(in the rows, 128 means zero)
Known rows, with every step that occurs
tatuse > tusar > kivoz > nenir: [126 121 104 130 128 114 148 153 151 110 124 157 123 130 130 141 133  88
  90 143 123 135 142 108 130 110  87 102 132 115 169 141]
nenir > tiluga > muzuz: [137 135 116 124 133 121 150 121 118 161 126 119 148 109 119 115 132 128
 121 118 135 140 145 148 142 173 123 150 142  98  99 141]
tudur > tatuse > tusar: [152 116  95 128 141 127 156 137 158 158 118 130 163 147 123 115 118 120
 145 128 127 123 134 115 133 108 137 124 130 122 118 124]
kivoz > tusar > tatuse > nenir > tiluga > vemab: [101 131 170 110 120 142 133 108  99 134 138 122 145 143 125 120 136 125
 168 105 123 120 139 130 125 137  53 133 107 162 196 108]
tatuse > tudur > tiluga > nenir: [114 136 143 103 110 105  92 146 156  80 133 150 120 122 139 134 141 181
 162 127 101 116 109 130 119 156 141 126 142  96 123 136]
tudur > tatuse > tusar > kivoz > nenir: [140 118  83 132 125 118 163 150 161 136 125 149 134 133 128 138 123  72
  50 139 120 139 135 107 128 106 123 105 134 123 142 140]
tusar > kivoz > nenir > tiluga > tudur > tatuse: [154 131 101 142 122 137 152 136 129 162 130 107 110 126 123 123 112  78
  28 124 125 149  99 127 137 134 196 127 127 134  62 139]
zosi > tiluga > vemab: [105 129 164 124 138 151 144 169 140 127 114 147 140 117 129 146 122 160
 141 123 135 124 129 122 132 113  54 131 132 107 147 130]
lezis > kivoz > nenir: [125 115 109 136 107 100 120 215 146 174 125 152 103 127 130 144 140 134
 117 145 155 127 153 145 127 117 142 114 140  92  88 134]
tatuse > tudur: [ 90 126 108 150 124 121 110 159 137 106 130 128 114 131 138 142 118 169
 177 145 124 121 111 128 124 138 161 133 124 112 103 129]
zegok > tiluga > tudur > tatuse > tusar > kivoz: [132 126 122 139 145 154 157  83 142 134 125 117 140 138 125 116 126  97
  46 122 117 157 111  93 127 111  85 112 121 163 119 134]
kivoz > nenir: [134 127 112 134 123  98 118 183 138 130 124 138 102 108 130 149 132 126
 138 131 153 126 148 146 139 120 148 127 141  99 114 132]
kivoz > tusar > tatuse > tudur: [109 125 158 143 121 127  93  69 116 113 137 113 123 141 135 132 130 164
 175 131 125 116 127 115 110 131 102 134 112 160 137 116]
zegok > tiluga > tudur > tatuse: [146 131 132 148 138 139 129 109 130 158 123  86 112 112 125 121 123 138
  94 107 144 150 113 132 137 123 159 140 130 151  39 123]
kedutuv > kivoz > tusar: [156 118 110 131 129 121 136  77 107 156 131 126 120 138 135 125 147 138
 131 131 137 137 182 151 130 111 165  98 120 161 108 107]
kedutuv > kivoz > tusar > tatuse: [175 117 142 133 126 141 114  25  91 143 127 103 130 138 128 122 142 146
 145 133 152 129 165 139 122 111 157 113 109 176 122 105]
tatuse > tusar: [134 121 116 124 146 120 140 134 146 123 118 140 149 140 126 122 131 138
 189 133 133 120 140 117 135 113  93 122 128 111 156 126]
nenir > tiluga: [129 131 119 129 139 127 119 170 110 158 130 135 131 138 123 116 126 122
 158 131 149 118 123 150 145 141 127 140 135  98 129 127]
tusar > tatuse > tudur > tiluga > muzuz: [124 134 156 124 124 125 105  66 133  92 130 113 146 101 127 128 122 159
 134 125 113 121 118 121 107 155 139 162 142 126 117 142]
zegok > tiluga: [113 131 144 140 145 124 102 155 117 142 128 129 115 114 127 132 141 143
 146 120 159 136 138 142 140 123  57 136 139 123 111 120]
kivoz > nenir > tiluga > vemab: [105 135 132 111 117 116 151 213 133 138 125 141 117 131 127 142 131 113
 109 122 145 126 137 139 144 129  81 142 125 108 150 128]
zosi > tiluga: [130 126 156 141 149 139 109 153 126 141 119 149 143 106 128 132 119 151
 174 129 136 121 122 132 132 114 106 127 148  96 119 133]
kedutuv > kivoz > tusar > tatuse > nenir: [147 117 134 136 114 135 112  37  85 118 135 105 132 121 131 123 137 142
 199 128 124 127 159 145 116 121 188 104 111 178 145 101]
nenir > tiluga > vemab: [104 133 130 113 131 140 150 187 126 144 124 135 131 147 125 131 128 133
 131 125 145 123 124 135 144 135  78 144 119 111 152 124]
vemab > tiluga > muzuz: [157 141  97 127 135 127 166 111 126 118 121 110 146  91 114 136 136 146
 121 116 130 139 148 134 127 154 132 146 141 122  90 144]
kedutuv > kivoz > nenir > tiluga > vemab: [122 131 112 113 110 119 165 193 122 135 121 134 114 134 132 142 132 113
  89 133 146 133 151 149 142 120 147 128 118 121 122 121]
tatuse > nenir > tiluga > vemab: [ 84 132 126 116 121 138 151 184 116 131 130 135 135 134 128 129 125 131
 172 120 124 120 125 140 138 142 109 132 116 121 168 120]
kedutuv > kivoz > nenir: [157 121  86 138 113 103 136 157 125 125 119 128  97 109 135 149 134 125
 117 148 151 139 162 161 136 111 229 109 132 118  84 122]
tusar > kivoz: [120 120  98 146 136 155 136 123 130 134 128 142 118 137 129 139 127 123
  87 153 136 136 122 119 135 130 131 108 126 118 137 136]
tudur > tiluga: [135 126 139 118 146 124  85 143 133 118 129 149 127 122 129 127 126 135
 153 132 137 107 128 139 128 116 130 141 152 111 144 129]
kivoz > tusar > tatuse > nenir: [128 122 157 133 124 131  99  57  97 120 139 113 134 118 128 123 135 144
 218 113 125 119 148 133 119 130 119 118 117 162 168 109]

Rows
[158 132 121 122 131 108 154 142 147 146 122 113 140 132 122 109 118  91
 108 111 120 134 118 117 136 118 155 134 128 126 105 132] => kivoz > nenir > tiluga > tudur > tatuse > tusar
[130 135 185  96 108 110  78  67 139  82 139 136 127 131 137 124 152 178
 167 113 104 114 121 119 106 151  86 128 131 134 154 124] => kivoz > tusar > tatuse > tudur > tiluga > nenir
[160 145 122 137 139 142 137 113 114  95 119  90 106 109 118 133 129 158
 148 121 138 134 112 124 130 130 168 138 121 142  76 135] => vemab > tiluga > tudur
[132 134 104 126 121 115 162 132 125 150 132 134 134 100 122 130 134  84
  40 123 123 152 146 138 137 167 109 133 143 103 114 153] => tusar > kivoz > nenir > tiluga > muzuz
[147 133 145  94 121 112 100 132 150 101 126 150 123 117 130 128 147 170
 157 118 125 120 124 140 132 150 132 123 149  88 130 133] => tudur > tiluga > nenir
[138 135 172 144 145 145 111 104 121 119 114 111 116  95 127 126 119 171
 161 116 130 136 108 127 133 122 140 130 135 114  82 138] => zosi > tiluga > tudur
[120 138 132 137 127 131 118 122  98 121 131 100 112 112 126 111 123 139
 189 112 121 132 103 144 139 151 186 132 120 125 106 127] => tatuse > nenir > tiluga > tudur
[122 125  94 138 125 129 129 171 112 169 137 123 146 127 123 111 112  98
 161 124 116 117 112 154 136 142 193 130 134 121 115 121] => tudur > tatuse > nenir > tiluga
[123 112 130 129 126 118 120 130 128 204 136 152 127 151 131 119 154 146
 133 131 139 127 172 138 120 118  76 101 127 141 114 117] => lezis > kivoz > tusar
[125 129 158 125 128 132  96  87  84 143 144 119 144 131 123 107 133 114
 201 113 125 115 132 143 125 140  99 130 121 151 176 111] => kivoz > tusar > tatuse > nenir > tiluga
[ 93 132 190 105 123 136 102  94 135  86 135 134 130 145 137 137 131 154
 129 121 115 108 126 105 103 114  41 148 118 168 189 117] => kivoz > tusar > tatuse > tudur > tiluga > vemab
[107 126 138 149 123 138  93 108 121  99 126 107 119 136 132 137 117 175
 191 147 137 115  98 118 116 137 160 144 114 127 121 127] => tusar > tatuse > tudur
[156 122 165 130 136 136 100  47 106 147 131 111 131 138 124 122 140 147
 166 118 153 120 151 125 123 120  80 130 119 157 149 112] => kivoz > tusar > tatuse
[157 129 117 125 143 132 155 113 141 155 120 108 155 145 119  98 115 110
 122 115 120 133 111 113 136 124 152 135 120 132 101 129] => nenir > tiluga > tudur > tatuse > tusar
[144 125 105 133 140 156 169  93 138 150 127 123 150 156 122 105 115  82
  50 131 107 145 100  97 132 127 130 115 115 142 127 137] => nenir > tiluga > tudur > tatuse > tusar > kivoz
[135 124 161 123 125 127  76  54 110  86 139 128 126 139 139 123 129 144
 137 142 115 112 130 128  98 110 163 132 125 171 145 112] => kedutuv > kivoz > tusar > tatuse > tudur > tiluga
[114 129 164 128 130 132  64 105 128  76 133 128 128 131 133 130 115 154
 165 144 125  99  93 118 107 123 138 155 133 131 155 129] => tusar > tatuse > tudur > tiluga
[ 92 132 170 115 122 146 103 125 142  69 127 128 127 140 134 144 118 165
 142 137 124 106 102 109 109 120  87 155 120 138 174 125] => tusar > tatuse > tudur > tiluga > vemab
[ 99 127 129 112 106 117 153 234 139 176 126 153 117 146 127 139 138 116
  91 135 151 126 142 140 133 125  77 130 124 103 137 129] => lezis > kivoz > nenir > tiluga > vemab
[148 135  96 147 125 142 146 118 121 114 128  88 125 102 120 127 112 132
 156 113 106 131 106 131 124 132 242 126 123 157  68 126] => vemab > tiluga > tudur > tatuse > nenir
[ 96 131 136 129 133 116  76 154 142  88 136 149 119 128 138 133 117 150
 160 144 112 106 108 128 114 125 141 145 145 116 140 131] => tatuse > tudur > tiluga
[151 129 100 130 119 103 131 182 105 148 128 134 112 125 129 130 131  96
 113 142 149 133 145 166 141 125 202 123 133 113 104 125] => kedutuv > kivoz > nenir > tiluga
[136 125  95 125 127 120 154 176 141 157 133 152 146 145 123 120 120  45
  55 137 117 135 122 120 133 120 107 119 135 118 151 138] => tudur > tatuse > tusar > kivoz > nenir > tiluga
[133 139 127 137 126 128 131 133 113 130 129 116  93 118 127 127 126 100
  65 126 132 148 107 129 140 140 154 126 125 123 107 143] => tusar > kivoz > nenir > tiluga > tudur
[134 125 100 148 118 137 135 111 126 137 127  92 121 106 128 124 111 144
 167 113 110 136 113 137 132 139 252 123 124 141  70 122] => tiluga > tudur > tatuse > nenir
[116 129 181 121 132 122  63  76 122  92 142 135 130 136 135 123 127 145
 158 127 114 101 119 116 100 117  95 145 132 159 166 120] => kivoz > tusar > tatuse > tudur > tiluga
[ 77 132 146 112 126 131 119 170 154  86 128 146 121 139 139 147 122 159
 131 136 112 109 113 116 116 121  99 148 127 127 159 127] => tatuse > tudur > tiluga > vemab
[139 114  84 136 140 152 167 111 155 145 124 142 158 155 125 123 117  92
  69 145 114 138 121  97 128 115 123 103 124 134 145 134] => tudur > tatuse > tusar > kivoz
[134 138 133 125 132 122 146 123 127 113 126 124 115 129 126 117 128  90
  79 124 117 147 114 112 136 128 111 121 120 124 138 142] => tatuse > tusar > kivoz > nenir > tiluga > tudur
[121 119 102 132 144 146 153 110 143 118 124 153 142 151 127 127 129 108
 106 148 119 133 128  99 130 119  81 103 122 124 179 137] => tatuse > tusar > kivoz
[133 134 110 115 127 109 178 124 135 136 128 143 154 112 121 121 137  74
  56 120 112 151 149 122 132 156  77 129 141 105 149 154] => tatuse > tusar > kivoz > nenir > tiluga > muzuz
[147 125 100 136 123 125 165 118 158 120 122 125 122 126 129 133 121  83
  42 127 114 149 124 100 128 111 149 107 124 136 112 143] => tiluga > tudur > tatuse > tusar > kivoz > nenir
[ 99 133 120 116 118 134 165 194 132 135 129 150 115 138 129 146 129  90
  54 133 135 133 130 124 139 130  66 127 121 117 169 135] => tusar > kivoz > nenir > tiluga > vemab
